Known rows, with every step that occurs:
q, c, r, x, n: [-0.589 -0.821 -0.319  0.555  0.107 -0.501  1.596  0.290 -3.715  0.230
 -3.168 -2.408  1.233  4.609  4.419 -1.656 -0.175 -2.121  2.295  0.068
 -0.741  4.947 -0.282  1.639  1.264]
r, l, y, c: [ 1.031 -0.722 -0.271 -1.255  0.322 -1.882  0.540  0.760 -3.184 -0.088
  0.656  2.914  3.488  1.491 -1.801  1.431  1.578  1.675  1.798 -0.735
 -0.210  3.664  0.944 -1.078  0.241]
d, l, y, c: [-0.802 -1.516 -1.271 -0.297 -1.054 -4.044  2.136  1.639 -2.669  0.133
  1.185  0.302  3.334  1.273 -0.102  0.203  1.644  2.292  0.494  0.919
  0.258  2.377  0.983 -0.246  0.564]
l, y, c: [ 0.886 -0.753 -0.882 -0.796 -0.424 -2.583  1.203  1.223 -2.617  0.390
  1.481  1.522  2.295  1.043 -0.387  0.728  1.369  1.766  1.285 -0.252
  0.217  3.682  0.831 -0.451  0.562]
g, c, r, x: [-0.497  0.788 -0.102  0.996  1.992 -2.258 -0.118 -1.353 -4.797  0.413
 -2.127 -0.809 -0.919  2.378  2.791 -2.280 -0.074 -1.546  2.753  0.296
 -0.863  2.841 -0.681  1.509  2.181]
x, g, c, r, l: [ 0.587  0.810  0.156 -0.669  1.657  2.106 -2.378 -2.339 -4.283 -1.462
 -2.041  2.436  1.112  2.482  0.316 -0.844  1.853 -0.791  3.073  0.118
 -0.740  2.981 -0.446  0.016  0.658]
q, c, r, x, n, s: [ 1.111 -1.716  0.434  1.312  0.093  1.298  2.401  0.249 -1.109  0.283
 -1.604 -2.796  1.021  2.065  5.562 -1.066  0.309 -2.279  4.366  0.861
 -1.400 -0.227  0.080  1.598  0.499]
x, r, l: [ 3.210  0.461  0.900 -1.221  0.614  0.634 -1.815 -1.054 -1.400 -0.841
 -1.480  2.917  2.741  1.368 -3.050  0.809  1.051 -0.576  3.930 -0.937
 -0.412 -3.450  0.011 -0.658 -0.280]
d, l, y, c, r: [-1.344 -1.455 -1.060  0.510 -0.459 -2.957  1.637 -0.319 -3.939  0.823
  0.178  1.195  3.711  3.729  2.334 -1.146  1.833  1.859  1.150  1.004
 -0.252  3.038  0.368  0.225  1.274]
r, x, n, s: [ 2.023 -0.881  0.571  1.130 -0.493  1.468  2.088  1.854  0.406 -1.036
 -0.997 -3.011 -0.241 -1.116  4.231  0.204 -0.400 -2.791  3.500  0.307
 -1.407 -1.797  0.359  1.513  0.052]
s, y: [ 0.860 -0.537  0.239  0.222  0.070 -1.552 -0.212  0.401  0.127  0.103
  1.187 -1.554  0.341 -2.237  0.934 -1.065  0.073  0.487 -0.476  0.176
 -0.634  2.102 -0.562  1.582 -1.008]
x, r: [ 3.388  0.418 -0.078 -0.688 -0.758 -0.688 -0.783 -0.328 -0.792  0.148
 -0.173  1.239  1.151  0.632 -1.011 -0.302  1.089 -0.555  3.776 -0.128
  0.239 -4.345 -0.236  0.366  0.419]
n, s: [ 1.670 -0.848  0.743  0.896 -0.137  1.745  1.100  0.155  1.912 -0.097
  0.960 -0.819 -0.128 -1.920  2.016  0.388  0.407 -0.834  2.430  0.673
 -0.916 -4.344  0.276  0.281 -0.476]
y, c, r, x, n, s, q: [ 0.799 -2.579  0.106  1.226  0.357  0.154  3.144  0.256 -0.440 -0.343
  0.417 -2.928 -0.593  3.975  3.858 -0.324 -0.069  0.044  4.869 -0.403
 -1.159  1.082  0.385  0.353  0.374]
x, r, l, y: [ 1.711  0.029  0.730 -1.466 -0.505 -2.678 -2.460 -0.066 -3.014 -1.585
 -1.742  3.344  4.139  0.896 -1.946  0.012  2.330  0.877  3.576 -0.474
 -0.419 -1.727 -0.254 -0.164 -0.064]
g, c, r: [-0.319  0.705 -0.459  0.660  1.863  0.407 -1.699 -2.030 -3.337 -0.087
 -1.147  0.236 -0.925  2.072  2.333 -2.382  0.887  0.299  1.182  0.593
 -0.370  3.003 -0.556  1.028  1.413]
c, r: [-0.955 -0.210 -0.037  0.787  0.347  0.237 -0.039 -1.609 -1.733  0.689
 -0.690  0.977  0.986  2.627  2.446 -1.420  0.619  0.137  0.681  0.274
 -0.434  1.168 -0.332  0.403  0.811]
q, c: [-0.999 -1.395 -0.337 -0.431  0.610 -0.573  0.714 -1.541 -1.175  1.897
 -0.517 -0.622  1.462  3.183  0.179 -0.922  0.952  0.780  0.985  0.680
  0.400  2.249 -0.213 -0.376 -0.067]
n, s, y, c, r, x, g: [ 2.180 -0.648 -0.612  0.251 -1.196 -0.781  2.541 -0.060 -4.270  0.761
  0.899 -0.585  1.263  0.728  4.714 -0.477  1.630 -2.756  6.089  0.996
 -0.850  2.053 -0.461  1.792  0.960]
n, c, r, x, g: [-0.104  0.194 -0.673 -0.361 -2.089 -0.163  1.057 -0.383 -4.675  0.059
 -1.790  0.834  0.646  2.700  3.890  0.472  1.722 -2.325  6.506  1.364
 -0.147  2.808 -0.570  1.622  1.760]
s, q, c, r: [-2.274 -2.260 -0.189  0.521  1.255 -0.979  0.734 -3.360 -2.270  2.011
 -0.854 -0.451  1.320  7.328  2.488 -2.330  1.184  1.823  2.337  0.421
 -0.082  3.355 -0.678 -0.281  0.594]
x, n, s, q, c, r, l: [-0.172 -2.310  0.984  0.163  1.482  2.214  0.277 -2.365 -1.544 -0.211
 -2.222  0.191  2.835  5.974  1.770 -0.713  1.218  0.217  4.149 -0.251
 -1.261  1.694 -0.073 -0.518 -0.406]
s, q, c, r, l: [-1.263 -1.673  0.815 -0.268  1.960  0.396 -0.529 -3.383 -2.385  0.643
 -1.991  1.557  2.921  6.576 -0.317 -0.918  1.223  1.274  2.652 -0.527
 -0.728  2.535 -0.384 -1.105 -0.024]
n, s, y, c, r: [ 1.593 -1.531 -0.191  1.077  0.517  0.218  2.140 -0.752 -1.683  1.686
  2.004  0.176  1.738  0.995  3.419 -0.876  0.995  0.576  2.398  0.429
 -1.112  2.284  0.177  1.052  0.358]

Rows:
[-0.415 -0.367  0.013 -0.193 -1.882  1.117  1.039  2.160 -1.378 -1.188
 -3.126 -1.038 -0.339  1.758  2.588  2.283 -0.043 -0.788  4.680  0.895
 -0.367  4.010  0.546  1.951  1.177] | r, x, n, c
[-0.734 -0.975  0.743 -0.331  1.878  0.940 -0.710 -3.089 -2.979  0.839
 -2.229  2.442  3.538  5.156 -0.204 -0.775  1.262  0.323  2.138 -0.130
 -0.793  2.210 -0.273 -0.845  0.057] | q, c, r, l
[-0.117  0.470  0.039 -1.140  0.081 -1.500 -3.070 -1.038 -5.655 -2.094
 -2.181  2.949  2.963  1.821  0.767 -1.151  3.065  0.644  3.382  0.309
 -0.643  3.748 -0.602  0.446  0.564] | x, g, c, r, l, y
[ 1.074  1.707 -1.115 -0.560  0.630 -0.791 -1.344 -0.259 -4.830 -1.334
 -1.070 -1.216 -2.317 -0.369  1.481 -1.198  1.257 -2.167  3.822  0.877
  0.164  3.133 -0.631  1.447  1.461] | r, x, g, c
[ 0.842 -1.084 -0.564  0.576  0.656 -0.734  1.562 -0.808 -2.586  1.674
  1.595  0.608  1.711  2.304  2.515 -1.124  0.795  1.088  1.248  0.067
 -0.629  4.387  0.061  0.807  0.588] | s, y, c, r
[ 0.394 -0.606 -0.590  0.262 -0.670 -1.837  1.756  1.853 -4.654 -0.612
 -2.116 -1.155  1.847  3.169  4.291 -0.920  0.175 -1.382  2.373 -0.323
 -0.808  5.990  0.308  1.607  1.584] | l, y, c, r, x, n
[-0.250 -0.910 -0.739  0.141  0.105 -1.780  1.078 -0.607 -3.895  1.190
  0.447  2.256  2.881  3.425  2.191 -0.834  1.740  1.556  1.722  0.141
 -0.294  4.175  0.319  0.094  1.318] | l, y, c, r
[-1.255 -1.023  0.679 -0.815  0.502 -2.422 -1.580 -1.668 -4.256 -0.209
 -2.336  2.862  4.856  4.043  0.267 -1.181  2.493  1.743  2.161  0.054
 -0.688  2.822 -0.442 -0.250  0.156] | q, c, r, l, y
[ 0.278  0.317 -0.703 -0.100 -1.296 -0.880  1.113 -0.654 -4.631  0.149
 -1.170  0.160  0.832  2.349  3.755 -0.784  1.323 -2.975  4.630  0.767
 -0.288  1.843 -0.782  1.171  1.474] | c, r, x, g
[ 1.884 -1.602 -0.360  0.978  0.101  1.100  2.432  0.184 -1.769  0.749
  1.245 -0.784  1.835  1.524  4.520 -0.825  0.726 -0.071  2.328  0.308
 -1.204  3.742  0.358  1.422  0.288] | x, n, s, y, c, r
[-0.690 -0.629 -1.476 -0.178 -2.184 -3.622  2.263  0.431 -6.285  0.070
 -0.696  0.095  3.200  2.894  3.742 -0.896  2.362 -1.509  4.702  1.538
 -0.052  2.808 -0.307  1.193  1.746] | d, l, y, c, r, x, g
[-1.031 -2.777 -0.067  0.954  0.622  0.871  1.402 -2.286 -1.200  1.094
 -1.089 -1.867  1.425  6.552  4.425 -2.123  1.201  0.862  3.639  0.639
 -0.751  2.636 -0.341  0.426  0.278] | x, n, s, q, c, r
[-0.489 -3.031  0.187  0.435  0.764 -0.804  2.306 -0.911 -0.490  0.982
 -0.981 -3.887  0.221  5.133  2.714 -1.094  0.489  0.189  4.407  0.317
 -0.456  1.385 -0.185  0.178 -0.229] | r, x, n, s, q, c
[-1.310 -0.612  0.072  0.444 -0.817  1.591  0.131 -1.274 -1.705  0.596
 -1.750  1.826  0.812  3.449  2.733  0.669  1.359  1.021  3.704  1.251
 -0.358  2.507  0.016  1.033  1.317] | n, c, r
[ 0.667 -0.548  0.336 -0.301  1.550  1.364  0.379 -1.722 -2.891  0.389
 -0.545  3.262  2.978  3.673 -0.753  0.693  0.928  0.407  2.042 -0.817
 -0.789  2.362  0.514 -1.111  0.436] | y, c, r, l
[-0.035 -1.542 -0.445  0.183 -0.939 -0.748  2.216 -1.798 -3.965  0.845
 -0.664 -1.305  0.906  4.437  4.588 -1.241  1.863 -1.999  6.918  1.148
 -0.459  1.224 -0.910  0.808  0.998] | n, s, q, c, r, x, g
[-0.877 -0.378  0.798 -0.595  0.066 -1.934 -1.923 -0.800 -3.724 -1.204
 -2.052  3.230  4.118  2.282  0.302 -0.648  2.113  1.343  1.728 -0.295
 -0.929  1.899 -0.303 -0.066  0.178] | c, r, l, y
[-1.313 -0.276  0.412  0.829 -0.068 -1.415  1.197 -0.754 -3.655  1.051
 -2.626  0.385  0.417  3.455  3.159  0.142  0.190 -0.904  4.814  0.794
 -0.786  1.997 -0.227  1.490  2.135] | n, c, r, x
[ 2.740 -0.536 -0.353 -1.589 -0.102 -2.146  0.091  0.549 -3.601  0.001
  0.580  3.428  3.927  1.738 -2.334  1.222  2.092  1.493  3.792 -0.782
 -0.036  1.208  0.828 -0.886  0.473] | x, r, l, y, c
[ 0.211  0.915 -1.041  0.059  0.482  0.959 -1.579 -1.897 -4.452 -0.619
 -0.878  0.545 -0.673  2.154  3.320 -2.307  1.962 -0.756  2.955  1.117
 -0.059  3.771 -0.737  1.220  1.459] | x, g, c, r
[-1.121 -0.765 -0.135  0.374 -1.351  2.646  0.366  0.033 -1.743 -0.547
 -2.575  0.683  0.786  3.796  4.075  0.625  1.042  0.275  3.759  1.056
 -0.539  4.443  0.232  1.649  1.234] | x, n, c, r
[ 1.920 -1.396  0.194  1.018 -0.560 -0.017  2.594  1.774 -2.147 -0.495
 -0.612 -1.605  1.640  0.777  5.379 -0.135  0.846 -1.678  4.675  0.351
 -1.573  0.534  0.553  1.559  0.798] | l, y, c, r, x, n, s
[-0.076 -0.125 -0.101  0.776 -0.407 -0.112  1.278  1.113 -2.979 -0.768
 -2.803 -2.126  0.421  2.702  4.460 -1.169 -0.659 -2.446  1.902 -0.242
 -0.921  3.859 -0.111  1.858  1.291] | c, r, x, n
[-1.024 -2.000  0.539  1.326  1.482 -2.371  2.350 -2.252 -3.077  2.076
 -1.484 -1.904  0.813  5.490  3.763 -1.991  0.323 -0.731  4.839  0.440
 -0.995  0.679 -0.697  0.608  1.250] | n, s, q, c, r, x
[ 3.197 -1.608 -0.235  0.586  0.032 -0.610  3.442  2.074 -1.087  0.667
  2.049 -2.510  0.780 -1.249  2.756  0.471 -0.182 -0.886  2.852 -0.011
 -1.134  2.829  0.784  1.556 -0.127] | r, x, n, s, y, c
[ 1.952 -1.351  0.745  1.490 -0.261 -0.199  1.409  1.064 -0.564 -0.400
 -0.081 -3.449  0.728 -1.737  5.671 -1.527 -0.004 -1.657  2.759  0.579
 -1.970  1.200 -0.516  3.071 -0.490] | c, r, x, n, s, y
[ 1.982 -1.230  0.903  0.208  1.569  1.471  0.824 -1.444 -1.865  0.481
  0.414  2.065  3.159  1.531  0.668  0.311  1.122  0.145  3.061 -0.418
 -1.601  1.200  0.347 -0.149 -0.298] | n, s, y, c, r, l
[ 0.085 -2.168  0.526  1.348  0.242  0.205  2.008 -0.062  0.239 -0.968
 -0.711 -3.356 -0.962  3.527  4.314 -0.955 -0.235 -0.288  4.428 -0.291
 -1.308 -0.254 -0.087  0.721  0.031] | c, r, x, n, s, q
[ 0.653 -0.012 -1.130 -0.576 -1.639 -2.539  1.470  0.050 -6.400  0.210
 -0.339  1.115  2.242  2.658  3.549 -0.478  2.115 -1.838  5.391  0.637
 -0.194  3.923 -0.386  0.977  1.781] | l, y, c, r, x, g
[ 1.290 -1.131  0.255  1.355  1.029 -2.196  3.022 -0.384 -3.354  1.931
  0.436 -0.996  1.154  1.449  3.827 -0.948  0.023 -1.458  3.908  0.175
 -1.441  1.683 -0.014  1.517  1.279] | n, s, y, c, r, x
[ 0.978 -0.756 -0.535  0.710 -0.167 -0.837  2.091  1.651 -3.572 -0.093
 -1.184 -2.543  0.909  2.148  4.507 -1.078 -0.530 -1.905  1.973 -0.350
 -1.102  6.284  0.105  2.276  0.988] | s, y, c, r, x, n
